What can hang from each mark:
nidiza: lati
gepus: lati
fopus: lati
leko: lati
fuvi: lati
zuka: lati lutuf
legeg: lati
lati: fopus legeg leko povos tovor zuka
kaput: lati

Every row comes from one small tree of marks. Brackets hold a mark, then the marks that hang from it, in alphabetical order. Every link used is in the known rows. Which tree was each row made from?
Known rows:
(leko (lati fopus povos tovor zuka)): [-2.39 -1.86 -3.42  1.91  0.78  1.41  1.30  2.67 -0.55  1.71 -1.67 -1.47
  4.89  1.41  2.65 -1.54  2.97 -0.51  0.41 -0.32 -0.26  2.48  2.89  1.43]
(gepus (lati fopus legeg tovor)): [-2.72 -2.83 -2.52  1.81  1.08  1.39  1.09  1.86  0.17  3.02  0.73  2.78
  4.83  1.13  2.33  0.65  1.02  0.06  0.24  0.99 -0.48  2.37  3.16  0.03]
(nidiza (lati legeg tovor zuka)): [-0.64 -0.81 -3.69  1.82  0.84  1.05  0.26  1.24  1.23  1.91  1.16  1.93
  4.22  0.90  1.23  0.06  0.12 -0.85 -1.20  0.14  0.71  2.73  2.82 -0.82]
(gepus (lati leko tovor)): [-2.15 -2.51 -3.25  1.87 -0.54  1.53  0.63  1.26  2.26  2.47  1.26  1.97
  6.00  2.16  2.73  1.42  0.64 -0.66 -1.33 -0.51  0.00  2.61  3.13  0.05]
(fuvi (lati legeg)): [-0.65 -1.82 -2.16  1.16 -1.02  1.31  1.06 -0.37  2.29  2.73  2.36  1.39
  4.67  1.96  1.79  1.69  1.65  0.42 -1.83  0.15 -1.26  2.75  3.82 -1.92]
(kaput (lati fopus)): [-1.34 -1.36 -1.58  3.64 -0.02  0.99  1.15 -0.84  0.55  2.22 -0.39  0.66
  5.26  1.92  1.78  1.03  0.98 -0.12 -1.33 -1.28  0.90  2.72  3.03 -0.54]
(nidiza (lati (zuka lutuf))): [ 0.05 -1.19 -1.97  3.41  0.20  1.74 -0.17  1.01  2.56  1.44  1.73  1.39
  4.29  1.18  1.11 -0.39  0.98 -1.94 -1.98 -1.07  2.33  2.46  2.64 -1.14]
(zuka lati lutuf): [ 0.22 -1.68 -1.28  3.11 -0.90  3.25  0.68  0.80  3.21  0.47  0.39  1.27
  3.91  1.65 -0.02  0.82  1.81 -2.02 -1.07 -2.92  2.24  1.65  3.83 -0.31]
(fuvi (lati leko povos)): [-1.65 -2.43 -2.17  1.51 -2.26  1.23  1.29  0.13  2.51  2.74  1.82 -0.61
  5.38  2.38  2.30  1.46  2.79 -0.04 -2.46 -0.19 -1.71  2.74  3.28 -0.51]
(legeg (lati fopus tovor)): [-1.33 -0.56 -1.68  2.27  0.38  0.92  0.33  0.63 -0.14  2.81 -0.77  2.82
  5.64  0.56  0.43  0.89  0.65 -0.86 -0.21 -0.48  0.37  2.54  3.87  0.25]
(legeg (lati fopus leko povos tovor)): [-1.96 -1.79 -2.34  1.66 -0.39  1.13  0.94  1.51 -0.30  2.18 -1.26  1.40
  5.57  0.43  0.71  0.81  1.28 -0.38 -0.03  0.72 -0.52  3.04  3.11  1.47]
(zuka (lati povos tovor) lutuf): [-2.16 -1.88 -1.79  2.73 -0.85  2.79  1.50  2.47  2.61  0.28 -1.18  0.45
  3.82  0.74  0.15  0.18  2.96 -1.92 -0.73 -2.79  0.98  0.70  4.03  1.48]
(legeg (lati fopus leko tovor zuka)): [ 0.30 -1.87 -3.85  0.40  0.74  0.70  0.31  0.84 -0.98  1.38 -0.62  2.43
  5.38  0.47  1.87  0.41 -0.20 -1.50 -0.19  1.01  0.29  3.91  1.37  0.93]
(legeg (lati povos)): [-1.75 -0.54 -0.93  3.84 -1.66  2.43  1.20  0.38  1.63  2.76  0.20  0.49
  5.43  1.43  0.03  1.73  1.75  0.73 -0.79 -1.06  0.08  2.52  5.65 -0.42]
(gepus (lati leko (zuka lutuf))): [-0.30 -3.78 -3.38  1.62 -0.31  2.45  0.82  1.71  2.18  0.67  1.94  1.61
  4.90  1.55  3.21  0.75  0.73 -1.20 -1.38  0.35  1.05  3.26  1.55 -0.12]
(zuka (lati legeg povos tovor) lutuf): [-1.54 -2.24 -2.39  1.74 -0.46  3.20  1.83  2.94  2.36 -0.16 -1.03  1.00
  3.00  0.12 -0.18  0.42  2.53 -1.06 -0.11 -1.30  0.51  1.18  3.82  1.35]
(fuvi lati): [-1.13 -1.24 -1.50  2.11 -1.28  0.98  0.80 -0.72  2.68  3.18  2.13  0.72
  5.45  2.45  2.00  1.63  2.21 -0.44 -2.53 -1.34 -0.83  2.35  4.03 -1.81]
(fopus lati): [-1.06 -0.21 -1.12  3.51 -1.12  2.43  0.23 -0.51  2.22  1.58  0.54  1.66
  6.08  2.52 -0.37  2.05  1.73 -0.73 -0.61 -2.32  1.90  1.70  4.78 -1.21]
(kaput (lati fopus legeg leko tovor)): [-0.79 -2.34 -3.79  0.73  0.65  0.53  1.30  0.59  0.04  1.01 -1.03  2.13
  4.76  0.69  1.98  0.95 -0.22 -0.33 -0.61  1.00  0.01  3.38  1.48  0.87]
(lati legeg povos): [-1.56 -1.61 -1.63  2.74 -0.83  2.77  1.84  0.98  2.29  2.48  1.27  0.33
  4.89  1.70  1.08  1.44  2.32  1.65 -0.61 -0.30 -0.54  1.98  4.71 -0.65]
(gepus (lati fopus legeg povos zuka)): [-2.75 -3.98 -2.57  2.39  0.44  2.21  2.21  1.87 -0.75  2.35  1.03  0.21
  4.25  1.25  3.10  0.17  1.78  1.23  0.39  1.67 -0.88  2.90  2.68  0.04]
(gepus lati): [-2.18 -1.85 -1.56  3.79 -0.85  2.28  0.87  0.48  2.49  3.30  1.99  1.37
  5.78  2.78  2.20  1.73  1.28  0.15 -1.26 -1.28  0.47  2.28  4.62 -1.50]
(leko (lati fopus tovor)): [-1.73 -0.92 -2.57  2.16  0.67  1.26  0.24  1.74  0.82  2.47 -0.97  0.47
  5.60  2.01  1.64 -0.65  2.09 -1.02  0.08 -1.17  0.60  2.29  3.73  0.45]
(kaput (lati leko povos tovor zuka)): [-1.87 -1.93 -4.41  1.51 -0.59  0.99  1.80  0.93  0.77  0.25 -1.42 -0.60
  5.00  1.22  2.99  0.81  1.06 -0.31 -1.75 -0.58 -0.33  3.12  1.64  1.52]
(nidiza lati): [-1.05 -0.08 -1.00  4.43 -0.85  1.62 -0.36 -0.36  2.81  3.53  2.01  1.21
  5.25  2.42  0.39  0.86  1.03 -0.73 -1.97 -1.89  1.62  2.22  4.69 -1.91]

Which tree is each row?
[-0.85 -1.34 -3.81  1.37  1.20  1.14  0.39  1.99 -0.20  1.56 -0.96  0.01
  5.21  1.69  2.57 -1.22  1.77 -1.41  0.11 -0.56  0.50  2.84  2.45  0.54]	(leko (lati fopus tovor zuka))
[-0.49 -1.99 -3.54  1.17  1.56  1.63  0.49  3.10  0.43  0.44 -1.18  0.67
  4.56  0.72  2.33 -1.83  2.05 -2.02  0.11 -0.25  1.19  2.50  1.74  1.12]	(leko (lati fopus tovor (zuka lutuf)))
[ 0.65 -1.44 -3.95  1.50  0.08  2.49  0.69  1.19  1.52  1.08  0.43 -0.18
  4.52  2.34  1.92  0.01  1.17  0.14  0.00  0.08  0.60  3.59  3.63 -1.02]	(leko (lati legeg zuka))
[-1.40 -3.75 -2.39  0.33 -0.99  0.94  1.65  0.54  0.52  2.57  1.49  0.19
  4.67  1.40  2.28  0.86  2.33  0.51 -1.09  2.00 -2.29  3.38  2.11 -0.15]	(fuvi (lati fopus legeg leko povos))
[ 0.53 -3.08 -4.63 -0.60  1.51  1.08  0.73  1.45 -0.31  1.16  0.44  2.16
  4.89  0.84  2.88 -0.02  0.26 -0.71  0.12  1.91 -0.21  3.35  0.60  0.84]	(lati fopus legeg leko tovor zuka)
[-2.15 -2.94 -1.41  1.52 -0.62  1.05  1.92  0.54  0.44  3.19  1.33  0.21
  4.36  1.19  1.88  0.68  3.09  0.89 -0.99  1.18 -2.10  2.52  3.38 -0.51]	(fuvi (lati fopus legeg povos))
[-2.67 -1.76 -2.74  1.82  0.53  1.84  1.52  3.02  0.21  2.03 -1.43 -0.33
  4.65  1.12  1.18 -0.77  2.71  0.42  0.85  0.54 -0.70  2.26  4.04  1.07]	(leko (lati fopus legeg povos tovor))
[-0.24 -1.74 -2.27  2.20  0.45  2.20  0.64  1.35  0.89  2.26  0.17  0.54
  4.77  2.13  1.08 -0.25  1.58  0.39  0.72  0.32  0.52  3.14  4.01 -0.77]	(leko (lati fopus legeg))
[-0.42 -1.44 -2.60  1.21  0.14  0.86  0.13  0.73 -0.03  2.23 -0.64  2.86
  5.71  0.71  0.77  1.02  0.04 -1.19 -0.33  0.41  0.25  3.41  2.71  0.73]	(legeg (lati fopus leko tovor))
[-1.09 -1.43 -2.32  2.35  0.40  0.32 -0.69  0.82  1.12  3.07  0.72  2.10
  5.48  1.48  1.25 -0.14  0.56 -1.91 -1.25 -0.28  1.02  2.66  2.21 -0.03]	(nidiza (lati fopus leko tovor))
[-1.48 -3.43 -2.77  0.69  0.03  0.92  2.08  0.65 -0.60  2.29  1.23 -0.31
  3.96  1.04  2.92  0.04  2.71  0.62 -0.95  1.71 -2.20  3.06  2.01 -0.26]	(fuvi (lati fopus legeg povos zuka))
[ 1.49 -2.62 -3.37  0.93 -0.12  2.39  0.55  1.16  2.56  0.30  1.57  1.46
  5.07  1.47  2.53  0.47  0.90 -1.41 -1.55 -0.29  1.19  2.94  1.33 -0.09]	(lati leko (zuka lutuf))
[-1.20 -1.45 -2.95  1.30  0.96  1.60  0.66  2.16  0.54  1.97 -0.88  1.15
  4.91  1.43  1.25 -0.63  1.54 -0.30  0.64  0.39  0.13  2.63  3.63  0.24]	(leko (lati fopus legeg tovor))
[-2.06 -0.86 -1.41  3.09 -1.33  3.05  1.40  0.76  1.48  1.24  0.16  0.88
  5.02  1.56 -0.73  1.84  2.37  0.74  0.12 -0.64  0.60  1.73  5.20 -0.41]	(fopus (lati legeg povos))
[-1.54 -2.98 -3.11  0.65  0.43  1.50  1.40  2.00  0.31  1.96 -0.12  1.22
  5.02  0.70  1.75  0.47  1.89  0.38  0.08  1.37 -1.11  2.42  2.31  1.45]	(lati fopus legeg leko povos tovor)
[-0.85 -2.66 -3.81  0.73  0.01  2.03  1.42  2.83  2.01  0.10  0.09  0.56
  4.84  0.53  2.64 -0.02  2.05 -1.19 -1.24 -0.06 -0.06  2.08  1.33  1.85]	(lati leko povos tovor (zuka lutuf))
[-1.19 -1.78 -1.88  2.88 -0.08  1.72  1.39  0.74 -1.09  2.24 -0.45  0.27
  4.89  0.78  1.25  0.34  1.52  0.24 -0.06  0.30  0.05  3.14  3.39  0.25]	(legeg (lati fopus povos zuka))
[-0.36 -0.35 -3.21  1.59  0.13  1.38  0.42  0.71  0.52  1.52 -0.38  2.11
  5.14  0.72  1.32  1.12  0.20 -0.90 -0.81 -0.65  0.43  2.83  3.44 -0.04]	(legeg (lati tovor zuka))
[-0.45 -2.28 -3.30  2.19 -0.57  1.87  0.66  1.08  1.46  1.67  1.59  0.02
  4.08  1.37  1.40  0.26  0.83  0.11 -1.25  1.11  0.17  3.61  2.55 -0.50]	(nidiza (lati legeg leko povos zuka))
[-0.79 -3.16 -1.83  2.66 -1.13  2.40  1.24  0.59  0.87  1.47 -0.45 -0.59
  4.41  1.98  0.77  0.55  2.22 -0.98 -0.11 -1.13  0.55  2.60  3.05  1.01]	(zuka (lati fopus leko povos))
[ 1.40 -3.33 -3.88  0.16  0.94  1.74  0.87  0.44 -0.07  1.42  1.37  1.63
  4.78  1.34  2.69  0.39  0.14 -0.07  0.02  1.94  0.19  3.90  0.95 -0.19]	(lati fopus legeg leko zuka)
[-0.38 -2.48 -3.38  1.67 -0.85  2.21  1.33  0.80  1.67  1.49  1.06 -0.70
  5.43  2.13  2.67  0.95  1.86  0.18 -1.28 -0.22 -0.27  2.95  2.51  0.18]	(lati leko povos zuka)
[-0.78 -1.76 -3.19  1.36  1.52  0.91  0.70  1.04 -0.21  2.14  0.09  1.29
  5.34  1.25  2.92 -0.33  1.36 -1.02 -0.51 -0.59  0.36  2.14  1.91  0.45]	(lati fopus tovor zuka)
[-2.86 -0.58 -1.90  3.15 -0.27  1.43  0.85  1.73  2.09  2.84  0.70  1.01
  4.30  1.04  0.09  0.34  1.72  0.11 -1.17 -0.22 -0.18  1.86  4.63 -0.30]	(nidiza (lati legeg povos tovor))
[-2.33 -1.61 -1.44  3.59 -0.50  2.19  1.10  1.65  0.99  2.79 -0.65 -1.58
  5.36  2.36  1.34 -0.51  3.27  0.40  0.01 -0.93  0.11  2.45  4.48  0.22]	(leko (lati fopus povos))
[-1.34 -2.75 -1.54  2.71 -0.53  2.76  1.78  0.91  0.43  1.52 -0.51 -0.10
  3.47  1.37  0.05  0.45  2.32  0.06  0.68 -0.68  0.37  2.19  3.98  0.33]	(zuka (lati fopus legeg povos))
[-0.46 -1.34 -3.47  0.58  0.61  2.46  0.74  2.29  0.95 -1.05 -0.39  3.12
  4.33  0.01  0.24  0.61  1.06 -1.66  0.05 -0.11  1.75  1.75  2.22  0.47]	(fopus (lati legeg tovor (zuka lutuf)))
[ 1.44 -2.53 -3.69  0.44 -0.20  2.87  0.57  1.24  1.47 -1.31  0.61  2.58
  4.41  0.81  0.38  1.15  0.55 -1.51 -0.14  0.80  2.09  3.10  1.64  0.11]	(fopus (lati legeg leko (zuka lutuf)))
[-1.23 -2.44 -3.40  0.80  0.67  2.34  1.95  3.23  1.44  0.30  0.07  1.19
  3.84 -0.20  2.01 -0.09  2.20 -0.17 -0.52  0.58 -0.37  1.67  2.25  1.27]	(lati legeg povos tovor (zuka lutuf))
[-3.73 -3.52 -2.58  2.11 -0.09  1.24  1.37  2.22  0.43  2.98  0.14  0.73
  5.64  1.53  2.94  0.46  2.06 -0.15 -0.49  0.56 -0.99  2.34  2.63  1.44]	(gepus (lati fopus leko povos tovor))
[-2.95 -0.77 -2.22  2.18 -0.80  2.40  1.26  1.76  1.13  0.98 -0.78  1.59
  5.12  1.04 -0.54  1.53  2.29  0.08  0.25 -0.75  0.25  1.17  4.78  0.64]	(fopus (lati legeg povos tovor))
[ 0.36 -3.52 -2.79 -0.08  0.81  1.06  1.38  1.08  0.28  1.17  1.72  1.73
  3.67  0.29  2.71 -0.28  1.79 -1.05 -1.08  1.76 -0.71  3.04  0.86 -0.47]	(fuvi (lati fopus legeg (zuka lutuf)))
[-1.75 -1.35 -1.72  2.89 -2.03  2.55  0.79  0.43  2.10  1.10  0.07  0.45
  6.04  2.24  0.01  1.93  2.25 -0.40 -0.60 -1.28  0.93  2.19  4.25  0.13]	(fopus (lati leko povos))
[-1.20 -1.84 -2.33  2.05 -1.59  2.94  1.13  0.70  1.69  0.72  0.27  0.94
  5.26  1.65 -0.40  1.99  1.79  0.45  0.05  0.32  0.51  2.61  4.00  0.06]	(fopus (lati legeg leko povos))
[-1.01 -3.67 -3.07  1.88  1.03  1.80  1.33  0.99 -0.56  2.30  1.58  1.61
  4.51  1.60  3.07  0.45  0.64  0.51  0.19  1.56  0.02  3.29  2.21 -0.66]	(gepus (lati fopus legeg zuka))
[-0.77 -2.73 -3.39  2.09 -0.83  2.00  2.01  1.15  1.65 -0.62 -0.59 -0.68
  4.31  0.79  2.54  0.65  1.44 -0.49 -1.95 -0.28  0.71  3.32  1.26  1.01]	(kaput (lati leko povos (zuka lutuf)))
[-0.66 -0.84 -3.65  0.80  0.30  2.08  0.60  1.00  0.36  0.12 -0.23  2.44
  4.90  1.04  0.50  1.18  0.79 -0.87  0.21 -0.35  1.07  2.18  3.01 -0.18]	(fopus (lati legeg tovor zuka))
[-2.46 -1.00 -2.54  2.02 -1.48  1.98  0.66  1.46  1.67  0.90 -0.88  0.91
  6.02  1.60  0.16  1.64  2.19 -0.91 -0.60 -1.39  0.44  1.73  3.84  1.13]	(fopus (lati leko povos tovor))
[-1.78 -2.81 -2.57  1.70 -0.55  1.86  1.13  1.58  0.47  1.28 -1.50 -0.12
  4.57  1.41  1.01  0.12  2.28 -1.68 -0.01 -1.19  0.20  2.16  2.60  1.93]	(zuka (lati fopus leko povos tovor))
[-0.99 -1.52 -2.47  1.25  1.28  1.42  0.94  1.23  0.57  2.56  0.39  2.57
  5.04  0.99  1.44  0.41  1.25 -0.07  0.02  0.27 -0.14  1.97  2.93  0.17]	(lati fopus legeg tovor)
[-0.83 -2.85 -2.66  1.83  0.78  1.99  1.86  1.22 -0.28  1.83  0.53  0.02
  4.41  1.08  2.16 -0.08  2.06  1.08  0.20  1.13 -0.59  2.71  2.47  0.16]	(lati fopus legeg povos zuka)
